Each row comes from the steps of one walk. Every step used is in the known rows, and no mark comes twice. Write the walk behind each row, first mark first.
Known rows:
kedi/muris/sobos: [-.47 -.10 -.08 .02 .14 .03 .12 -.15 .41 .18 -.10 -.09 -.73 -.78 -.10 .05]
liduv/muris/kedi: [-.47 -.11 -.07 -.40 .25 -.16 .11 -.14 .75 .21 -.14 -.10 -.17 -.70 -.08 -.19]
kedi/neno: [-.42 -.12 -.16 .11 .03 -.10 -.20 -.14 .18 -.06 -.06 .02 -.19 -.78 -.02 -.16]
muris/sobos: [-.50 -.08 -.13 -.07 .03 .07 .14 -.17 .35 .22 -.14 -.18 -.39 -.68 -.05 .06]
muris/sobos/neno/liduv/duzuv: [-.52 -.08 .15 -.53 .19 -.11 -.12 -.22 -.04 .05 -.46 .32 -.46 -.56 -.09 .07]
muris/liduv/duzuv: [-.50 -.02 -.11 .06 .24 -.18 .14 -.13 -.01 .09 -.31 -.05 -.37 -.62 -.04 -.02]
neno/liduv/muris: [-.43 -.09 .11 -.52 .09 -.13 .08 -.13 .55 .21 -.29 .15 -.05 -.72 -.14 -.26]
muris/sobos/neno: [-.49 -.12 .06 -.02 .02 -.06 -.06 -.23 .34 .14 -.21 .08 -.42 -.68 -.03 .06]
sobos/neno/liduv/duzuv/kedi/muris: [-.54 -.11 .11 -.13 .11 -.33 -.18 -.19 -.32 -.02 -.37 .30 -.64 -.80 -.13 -.21]
duzuv/liduv: [-.42 -.04 -.10 -.26 .00 -.12 .16 -.13 .01 .11 -.40 -.15 -.23 -.83 -.07 -.17]
duzuv/liduv/muris: [-.42 -.07 .00 -.39 .05 -.15 .18 -.13 .39 .17 -.48 -.07 -.07 -.83 -.13 -.27]
kedi/muris/liduv: [-.40 -.09 -.04 .31 .25 -.15 .10 -.11 .41 .10 -.13 .05 -.69 -.83 -.07 -.07]
muris/kedi/neno/liduv/duzuv/sobos: [-.39 -.09 -.16 -.52 .47 -.22 -.35 -.17 -.22 -.21 -.61 .34 -.46 -.69 -.12 -.14]
duzuv/sobos/neno/liduv: [-.34 -.11 .14 -.24 .06 -.28 -.19 -.21 -.02 .05 -.63 .43 -.33 -.79 -.11 -.18]
muris/kedi/neno/liduv: [-.40 -.10 -.09 -.47 .34 -.13 -.32 -.14 .31 -.12 -.13 .26 -.35 -.74 -.05 -.17]
liduv/duzuv/kedi: [-.62 -.04 -.23 .08 -.07 -.15 .12 -.14 -.33 .13 -.24 -.28 -.24 -.70 -.06 -.14]
neno/liduv/duzuv/kedi/muris: [-.55 -.06 -.07 -.18 .12 -.20 .03 -.13 -.30 .06 -.30 .04 -.62 -.78 -.15 -.19]
kedi/neno/liduv: [-.38 -.10 -.03 -.25 .11 -.11 -.27 -.14 .15 -.09 -.16 .28 -.21 -.77 -.06 -.20]
liduv/duzuv/kedi/neno: [-.57 -.09 -.27 .23 -.01 -.14 -.20 -.15 -.36 -.13 -.19 -.09 -.24 -.74 -.05 -.18]

Write each row's walk:
[-.43 -.14 .23 -.29 .21 -.10 -.15 -.20 .37 .07 -.28 .41 -.78 -.78 -.12 .01] => kedi/muris/sobos/neno/liduv
[-.41 -.07 -.11 .26 .38 -.24 .07 -.14 -.12 .03 -.61 .13 -.79 -.78 -.15 -.05] => kedi/muris/liduv/duzuv/sobos
[-.49 -.02 -.03 -.54 .13 -.17 .07 -.14 -.19 .11 -.35 .08 -.24 -.61 -.09 -.11] => neno/liduv/duzuv
[-.46 -.08 .00 -.43 .12 .05 .19 -.15 .56 .18 -.52 -.09 -.26 -.78 -.14 -.07] => duzuv/liduv/muris/sobos
[-.56 -.07 -.23 .47 .18 -.15 -.22 -.13 -.20 -.18 -.27 .03 -.39 -.74 -.03 -.11] => muris/liduv/duzuv/kedi/neno
[-.61 -.06 -.07 -.22 .18 -.02 .05 -.15 -.14 .08 -.34 .03 -.81 -.72 -.16 -.01] => neno/liduv/duzuv/kedi/muris/sobos
[-.53 -.14 -.01 -.15 .10 .07 -.25 -.17 .51 -.03 -.27 .22 -.26 -.79 -.14 -.17] => duzuv/kedi/neno/liduv/muris/sobos
[-.47 -.09 .11 -.57 .16 .05 .10 -.15 .71 .23 -.31 .13 -.23 -.67 -.15 -.07] => neno/liduv/muris/sobos
[-.45 -.07 -.07 -.39 .21 -.16 -.26 -.14 -.22 -.15 -.31 .27 -.23 -.66 -.09 -.15] => kedi/neno/liduv/duzuv
[-.38 -.12 .01 .12 -.02 -.27 -.13 -.22 .01 .09 -.52 .19 -.30 -.80 -.07 -.15] => duzuv/sobos/neno
[-.43 -.14 .07 -.42 .24 .06 -.24 -.16 .68 -.02 -.28 .34 -.23 -.72 -.14 -.11] => kedi/neno/liduv/muris/sobos
[-.49 -.13 -.01 -.12 .03 -.12 -.26 -.14 .35 -.06 -.25 .23 -.07 -.84 -.13 -.36] => duzuv/kedi/neno/liduv/muris
[-.36 -.16 .24 -.38 .11 -.30 -.18 -.21 .36 .11 -.71 .51 -.15 -.78 -.17 -.28] => duzuv/sobos/neno/liduv/muris
[-.39 -.13 -.09 -.47 .36 -.15 -.20 -.13 .54 -.12 -.40 .11 -.20 -.85 -.11 -.28] => duzuv/liduv/muris/kedi/neno
[-.42 -.04 -.07 -.42 .17 -.20 .03 -.17 -.36 .07 -.70 .17 -.33 -.68 -.15 -.13] => neno/liduv/duzuv/sobos
[-.49 -.12 .19 -.43 .31 -.16 -.14 -.21 .01 .02 -.42 .40 -.81 -.66 -.13 .05] => kedi/muris/sobos/neno/liduv/duzuv
[-.47 -.10 .18 -.39 .10 -.06 -.14 -.22 .31 .09 -.32 .32 -.43 -.68 -.07 .02] => muris/sobos/neno/liduv
[-.41 -.10 .18 -.34 .03 -.25 -.14 -.19 .15 .08 -.29 .34 -.25 -.73 -.05 -.17] => sobos/neno/liduv
[-.58 -.11 -.16 .29 .00 .05 .11 -.15 .24 .16 -.09 -.21 -.76 -.85 -.10 -.01] => duzuv/kedi/muris/sobos
[-.42 -.08 .02 .22 .26 -.34 -.12 -.21 -.19 -.02 -.73 .30 -.47 -.68 -.07 -.05] => muris/liduv/duzuv/sobos/neno
[-.56 -.07 .07 -.23 .00 -.29 -.16 -.20 -.38 .01 -.42 .22 -.30 -.68 -.07 -.18] => sobos/neno/liduv/duzuv/kedi
[-.43 -.12 -.22 -.12 .27 -.12 -.24 -.14 .34 -.08 -.02 .01 -.33 -.75 .00 -.14] => muris/kedi/neno
[-.62 -.14 -.01 .18 .10 -.14 -.09 -.21 -.13 .04 -.31 .04 -.82 -.75 -.10 .03] => liduv/duzuv/kedi/muris/sobos/neno
[-.53 -.14 .15 -.02 .07 -.09 -.17 -.20 .20 .05 -.27 .29 -.82 -.85 -.12 -.05] => duzuv/kedi/muris/sobos/neno/liduv
